Every row comes from one small tree of marks. Brackets hold a mark, then the marks that hang from it, in alphabetical order. Every link used is in the known rows. Which tree was each row made from?
Known rows
(nada tivos): [  5 -14  -3 -12   8  20 -11  11   5  11 -11  11  -6  32 -14  -3 -33  -7
   3  -3  -3 -10   0  12  -1   2   6 -40  20  13  -3]
(duzope (nada (tivos mukod)) vubu): [ -3   1  -3  -4   3  33  22 -58  -5   8 -19  39  12 -64  16   4  12  -2
  11 -19   2 -22  26   5  -3   6  -5 -15  16 -14  64]
(mukod (tivos lizam nada (suses duzope))): [ -7  12   8 -24   9 -28  15  55  39 -25   4 -22  -8  92  22   9  11  21
  28 -11   2  28 -16 -28  11 -13 -55   3 -27 -29 -52]
(tivos mukod suses): [ -2   2 -12 -19  -3   8 -11 -16 -20 -16  -5  11   4   7  12 -10   8  30
  15  -5 -15  27  12 -18   9 -16  -7  -7 -16   4  -2]
(duzope mukod): [ -4 -11  -6 -18  -4  -8 -23  24 -13   6   9 -21  -4  33  17  -4  -7   8
  -1  24   7  14  -2  21  -4   7  -3  -3  -3   2  -1]
(vubu duzope (tivos muke suses)): [ -2   7   0  13  -4  -7   1  -8  48  11 -10 -27 -35 -13 -29 -35  -5  29
 -13   0  -1   3 -47 -34   1 -24  10  40 -17  42 -32]
(vubu tivos): [ -1  -8  11   0   2   0  12  50  21  -5  13 -28   6   1 -26 -21 -25  21
  -4  10 -11 -12 -33  17   0   0 -26  16   1  17 -28]
(suses duzope): [ 12 -22   5  -6   5  -4   8  52   5  -7   5 -16  29  49  -3 -16 -48  23
  28  12   6  11 -56  18  12   7 -17   6 -19  10   9]
(vubu (duzope mukod) (tivos nada)): [-12   5  10 -12   3 -15  46  58  43  10   3 -34 -25   1 -17 -13  -3  21
 -44  29  23   5 -61  24 -18   5 -13  49 -14  -1 -18]
(suses (duzope mukod nada)): [ -5  -9   3  -3  -4  -2   5  28   1  -2  -6   4  31   5  13  -8 -28  30
  25  16  13 -16 -35  38  -4   9 -16  14 -11   9  44]
(durovi (nada duzope (tivos muke))): [ -6 -15  -7   7  -2  18 -52 -85  17  16 -40 -32 -45  10 -57  -2 -23 -40
  -5   3 -10  22   3  -2   4  -2  93 -55  52  44  28]
(duzope mukod nada vubu): [ -2  -1   1  -5  -8  -1   0 -20   6  14  14   5  17 -31  46  -1  20  -2
   0   8  12 -31  13  11 -12   9 -17  11  -6 -18  32]
(tivos muke nada): [-19 -16  -2 -15  -1 -21 -11  -9  43   8   5 -40 -28  77  -4   0 -37 -18
  13   9 -12 -20 -54  -6   2   1  -9  -7  13 -11 -26]
(nada (duzope (mukod tivos))): [-15 -13  -4 -23  -3 -13 -31   3  -8  11   0 -22 -21  45  10  10  44   5
   4   7  -2  48  62  15  -1   6 -24 -20  14  -5 -12]
(durovi (muke (duzope nada))): [ -8 -16   1 -25  16  -2  -2  24   7 -16  19  43  49 -11  25   9  -6  -4
  13  -9 -16 -28   6  22   4  -4 -87 -10  13 -27   6]
(vubu duzope tivos): [  5  -7  14   5   9   2  30  60  36   8   3 -30  -7 -11 -32 -31 -20  33
 -25  10  10  18 -48  11  -4  -3 -20  36  -9  25 -12]
(suses (duzope nada)): [  2 -16  11   4   4   5  16  31  24  -5  -1  14  43  19  -4 -15 -47  27
  34  -5   0 -26 -48  29   4   4 -35  10  -5   4  36]
(tivos muke mukod nada): [-27  -8  -8 -20  -2 -16  -6 -34  15  -4  -8 -40 -36  37  -7   7 -18   0
  22  14 -10  12 -40  -4   8   3   2   0   9 -20   2]
(mukod (duzope nada suses (vubu tivos))): [  8  24   8  48 -11  -4  39  44 -16   0  34  39   3 -69   8   1  31  -1
 -15 -15   6 -33  13 -36  -7   9 -32  33 -13 -14 -54]
(lizam duzope): [  2  -4   4 -14   7 -23  -8  18   1  -1   7 -26   4  48  -7   3 -39 -20
   9  16 -17 -31   7  20  -1   8   7  -2  -6  10 -14]
(durovi muke): [ -2 -25   2 -41   6   3  -5   3  -8   0  19  -5  19  61  13  -8  -8  -8
  -8   7  -9  15  -7  -8   1   1 -40 -30 -11 -20 -28]
(lizam (tivos muke)): [ -3 -13   0 -24   9 -17 -39 -52   0   8  -8 -34 -21  52  -6  -8 -33 -30
  25   4 -18  39 -13  -2   3  10  27   3  15  10  10]
(lizam (tivos mukod suses)): [  2  10  -7 -38  11   4 -17 -56 -32 -19 -16  12   5   7   4  -8   7   5
  18  -9 -23  66  25 -19   5  -5  15   6 -13   3  14]
(durovi nada): [ 15 -16  -2 -14  -2   0 -21  17  -9 -11  -3 -38   9  30 -19 -24 -33 -10
  -3  20  -9  45 -29  16   8   4  19 -10   8  18   3]
(suses (duzope (nada tivos))): [  2 -12   6   1   9  26  18  15  21   4 -24  39  30  10 -11  -7 -53  12
  27 -15   2 -42 -35  27   0   6  -8 -21  13  18  46]
(muke (durovi nada)): [ 19 -27   6  -6  -8  -5 -10 -14 -37 -11   0 -60  17  32 -30 -28 -18   0
 -27   7 -10  43 -33  39   0   2  49  -3   1  34  -6]
(muke durovi duzope): [ 13 -26   5   0   9 -22  -5  40 -23 -17  19 -15  35  13  -2  -1  -7  17
   1  -7 -11  -1 -14  53   7  -1 -18  17   4  19  -6]
(vubu (tivos (mukod duzope) nada suses)): [-19  24  -2 -13  -2 -20  35  32  -3 -39  11   5 -32 -17  -3  -2  14  31
   0  -4 -10  13 -27 -39   4  -5 -24  17 -26  -5 -90]
(suses (duzope (mukod tivos) vubu)): [ 15 -13  -5 -32  -7 -23  16  33 -24  -4  12 -25  16  27  59  -7  35  13
  24  25  24  53  -9   5   9  18 -44  29 -47 -20  -1]
(muke (duzope mukod nada suses vubu)): [ 11  18 -10  28  -7  -4  -1  32 -21   8  23  55  34 -76  52  22  47 -12
  -6   6  12 -30  45  17  -4   4 -34  37  -3 -35  33]
(suses (duzope (nada (tivos mukod)) vubu)): [  5  -3   0  -3   4  31  44 -37  -2  -3 -26  40  31 -64  15  -1  -7  13
  31 -12  15 -18 -15  11   6  11  -1   0  -8  -6  79]
(mukod (tivos lizam (suses (duzope nada)))): [ -7  13  11   0   6 -12  -4  37  28 -22  -4   3  14  36  16   2  14  40
  45 -29  -2  11  16 -12  10 -19 -66   2 -14  -8 -10]
(lizam tivos): [  8 -12   5 -35  18  -6 -15  -8  -9   0   1 -13   7  46  -3 -11 -30 -21
  14   0 -17  41  -2  12  -2  12   5   0   8   2   8]

Which tree is each row?
[ 23   6  -8  24  -8 -15   7  36 -45   5  39  25  -8   5  34  10  26 -19
 -11  -2  15  21  20 -62   5  15  -6   6 -27 -24 -63] => (mukod (duzope suses vubu))
[ 11  -2  -1   2  16  16  11   7  26   1   0  60  30 -66  28  12  -1 -20
  18 -24   0 -58  18  19   2   3 -39  -4  25  -9  45] => (muke (duzope (nada tivos) vubu))
[  2   1   4  -2 -11  -9  19  18   3   3  21 -34   1 -48  21 -14  28   8
 -17  27  12  -9 -10  10  -9   8 -11  38 -22   1 -11] => (duzope mukod (vubu tivos))
[ 15  -4 -15  -6  -9  11 -29 -52   3  -9 -44  -9 -12  16 -26 -25 -44  -9
  16   9  -1  22 -56 -22  16 -12  73 -21 -10  50   7] => (durovi (nada (tivos muke (suses duzope))))
[ 18   5 -11 -15  -1  26  27 -44 -15 -11 -23  42  18 -35  23  -8  13  16
  22  -7  12  10  -8 -35  13  -6  21  -8 -40   5  30] => (nada (tivos mukod (suses (duzope vubu))))
[  3   9  -4  26  -3  42  -2   6  -5  25 -15  62  14  -3 -17  10 -17 -12
 -11 -24  -6 -45  34   6 -12  -3  -1 -27  32  -6  15] => (duzope (nada tivos) suses)
[ -1   0 -10 -10 -18  16 -34 -43 -52  12  -1  -3  -2   8 -16   7  47 -37
 -61  29   6  63  52 -13  -7   1  49 -38   1 -14  -5] => (durovi muke (nada (duzope mukod suses)))
[  9  -7  11   5   1   5 -22 -21 -29  -7 -22 -58 -23  13 -47   0 -12 -11
 -34  -4   6  31   1  32  -6  -5  81 -34  25  33   5] => (muke (durovi (nada (tivos lizam))))
[ 19  11   5  30 -11  10  31  34  -4  11  28   2  15 -40  -2 -12  27  -5
 -26   8   3 -16   3 -16  -3   2 -18  38 -19 -12 -34] => (duzope suses (vubu tivos))
[-22   7  -2 -16  -5  -7 -12 -34  38   9   2   5 -19  43   2  13  28  -7
 -21   0  -5 -18  23 -17 -12 -12  15 -21   2  -4 -23] => (tivos (nada (duzope mukod)) suses)
[-19   9  -1   7   9 -27 -24  42 -39 -32  10 -34 -54   6   8  25  10  29
  23   5  15  61  22 -27  16   6   6 -15  -1 -10 -34] => (tivos lizam (mukod duzope))
[ 19  -4  -1  -2 -12  21  -2 -68 -28  15  14   5  17  -8  -7   2  52 -60
 -55   7   3  50  44 -47   0   1  33 -30  -9 -27  -6] => (durovi muke (nada (duzope suses vubu)))
[ 13   7   2  33  -9  17  17  -4  -1  21  21  39  31 -24  21   2  20 -17
  -8 -13   0 -40  25 -19  -7   1 -26  13  -5 -31  13] => (duzope nada suses vubu)
[  1  37  13  45   0 -16   6  -6   5  11  17   4   3 -26  10  35  21 -40
 -10  -5   2 -66  69 -13 -11   0  12  15  -6 -32   7] => (tivos (lizam (duzope nada suses vubu)))
[ -4  16   0   3  11  12 -34  -2  17  -1 -12   7 -31  26 -10  12  -4   4
  -4 -20   1 -14  34 -29  -1 -24  22 -46  10  12 -22] => (nada (tivos lizam suses))
[  5 -13  -1   2   5  29 -29 -36   7   8 -30 -10 -16   5 -52  -4 -21 -31
 -19  -1  -6  28  17  12   0   1  69 -57  43  35  26] => (durovi (nada duzope tivos))
[   0   24    4   38  -14   24   46  -10  -16    1    7   29   29 -109
   -6   -4   43   13   -9   -8   -2  -23   21   -3   -5   -1  -22   46
   -7  -24   23] => (duzope nada suses (vubu (tivos mukod)))
[ -9  38  -4  24   6   3 -15  -3 -47   1 -26   3 -37 -18 -30  45   7 -23
 -10   8   4  -9  77   3  -2  -1  64 -21  14 -11  10] => (nada (tivos (lizam (duzope suses)) mukod))
[-21   6 -10  11   5 -42 -70  34   6 -11   4 -52 -47  -6  18  32  10   5
  22  27  14  12  11  18  12  -6  10  10  18  -1  12] => (tivos lizam (muke (duzope mukod)))
[-17  -8  -4   7   1  16 -28 -53  30  22 -26  14 -18   9 -17   1 -40 -14
  21 -18 -12 -56  -9  10  -4  -4  14 -34  42  18  27] => (duzope (nada (tivos muke)))
[-26 -27  12   8  -6 -20 -11 -83  36  18   1 -55 -28  71 -43   9   2 -14
 -18 -14 -13 -22 -23  13  -8  -2  46 -16  25  17 -20] => (tivos (muke durovi) (nada duzope))
[ 15 -12  -2 -13  -6 -12  15  16 -10   2  13 -16  21   0  43  -9   6  13
  13  31  30  13 -35   4   4  16   3  26 -42  -7  23] => (suses (duzope mukod vubu))
[  3 -21  10  13   7 -12   2  19  -5 -15  12  12  48 -19  -4   1  -5  20
   7 -25 -15 -40  -5  66  -2  -3 -40  19  20  13  23] => (muke durovi (duzope nada))
[  3  17 -10   5  -8 -16  38  16 -45  -9  29  22 -23  -4  36  26  41 -18
 -11   3  16  33   9 -59   5  18  -8  15 -27 -55 -52] => (tivos (mukod (duzope suses vubu)) nada)
[ -5  10 -29 -11  -2  -7 -57 -17  -4  -1 -22  28 -29 -23  23  15   5  -4
  13   6  -2 -21  17  -1   6 -17  27 -13  11  25  -3] => (nada (tivos (muke (duzope mukod)) suses))
[-13   5 -11  -5   5  36 -19 -71  -1   3 -35  39 -18 -18 -25   9  21  12
   1 -24 -10  11  59 -23   3 -19  41 -52  22  22  23] => (nada duzope (tivos mukod suses))
[-10  19   6  11   1  18  41  -9  24  -7 -19  20   4 -80 -25 -29  16  60
 -12 -18  -3   6 -15  -7  -5 -22 -28  44 -12  21  21] => (vubu (duzope nada) (tivos mukod suses))
[-17  -1  -9   6  -3  11 -18 -46  25  37 -38   6 -43 -15  -7   0 -18   4
 -13   3  21 -13 -13  10 -16  -1  36  -4  25  25  54] => (vubu (duzope mukod (nada (tivos muke))))
[  1  -1  15  -7   2 -10  59  24  53  -3  28 -25   5  -4   2 -12   2 -12
 -15   7  -2 -37 -46  -6  -7   7 -36  29 -12 -23 -37] => (duzope (vubu (tivos nada)))
[ 12  14  -2  34  -9  -5  12  20 -25   7  34  49   4 -25  32  13  27 -14
  -5 -19   9 -19  29 -46  -3  13 -25   9 -12 -25 -38] => (mukod (duzope nada suses vubu))
[  0  12  -2  33  -6  -4  -7  47 -32   1  21  47  -1  11   7  12  -3   1
   1 -17  -1 -11  19 -21  -2   8 -24  -7   6 -10 -42] => (mukod (duzope nada suses))
[  4  10   7  -2   9   4  19 -47  18  16  -9  30  17 -28   9  12 -18 -48
   2 -11 -10 -85  34  11 -14  11  15 -15   9  -1  29] => (lizam (duzope (nada tivos) vubu))
[-28  32  10  -3   5 -10  23  19  35 -32  -1 -30 -31 -27 -22   9  20  33
  -5  -3  -8  -3  -9 -19  -1 -23 -16  16  -7 -17 -39] => (vubu (tivos lizam mukod nada suses))
[ 33  -8  -4  25  -8  -7 -11  42 -64 -17   7  -6  36 -20 -21  -3   9 -11
 -29   4  -6  40  -2  46   8  -1  29  24   4  18  -8] => (muke (durovi nada) (duzope suses))
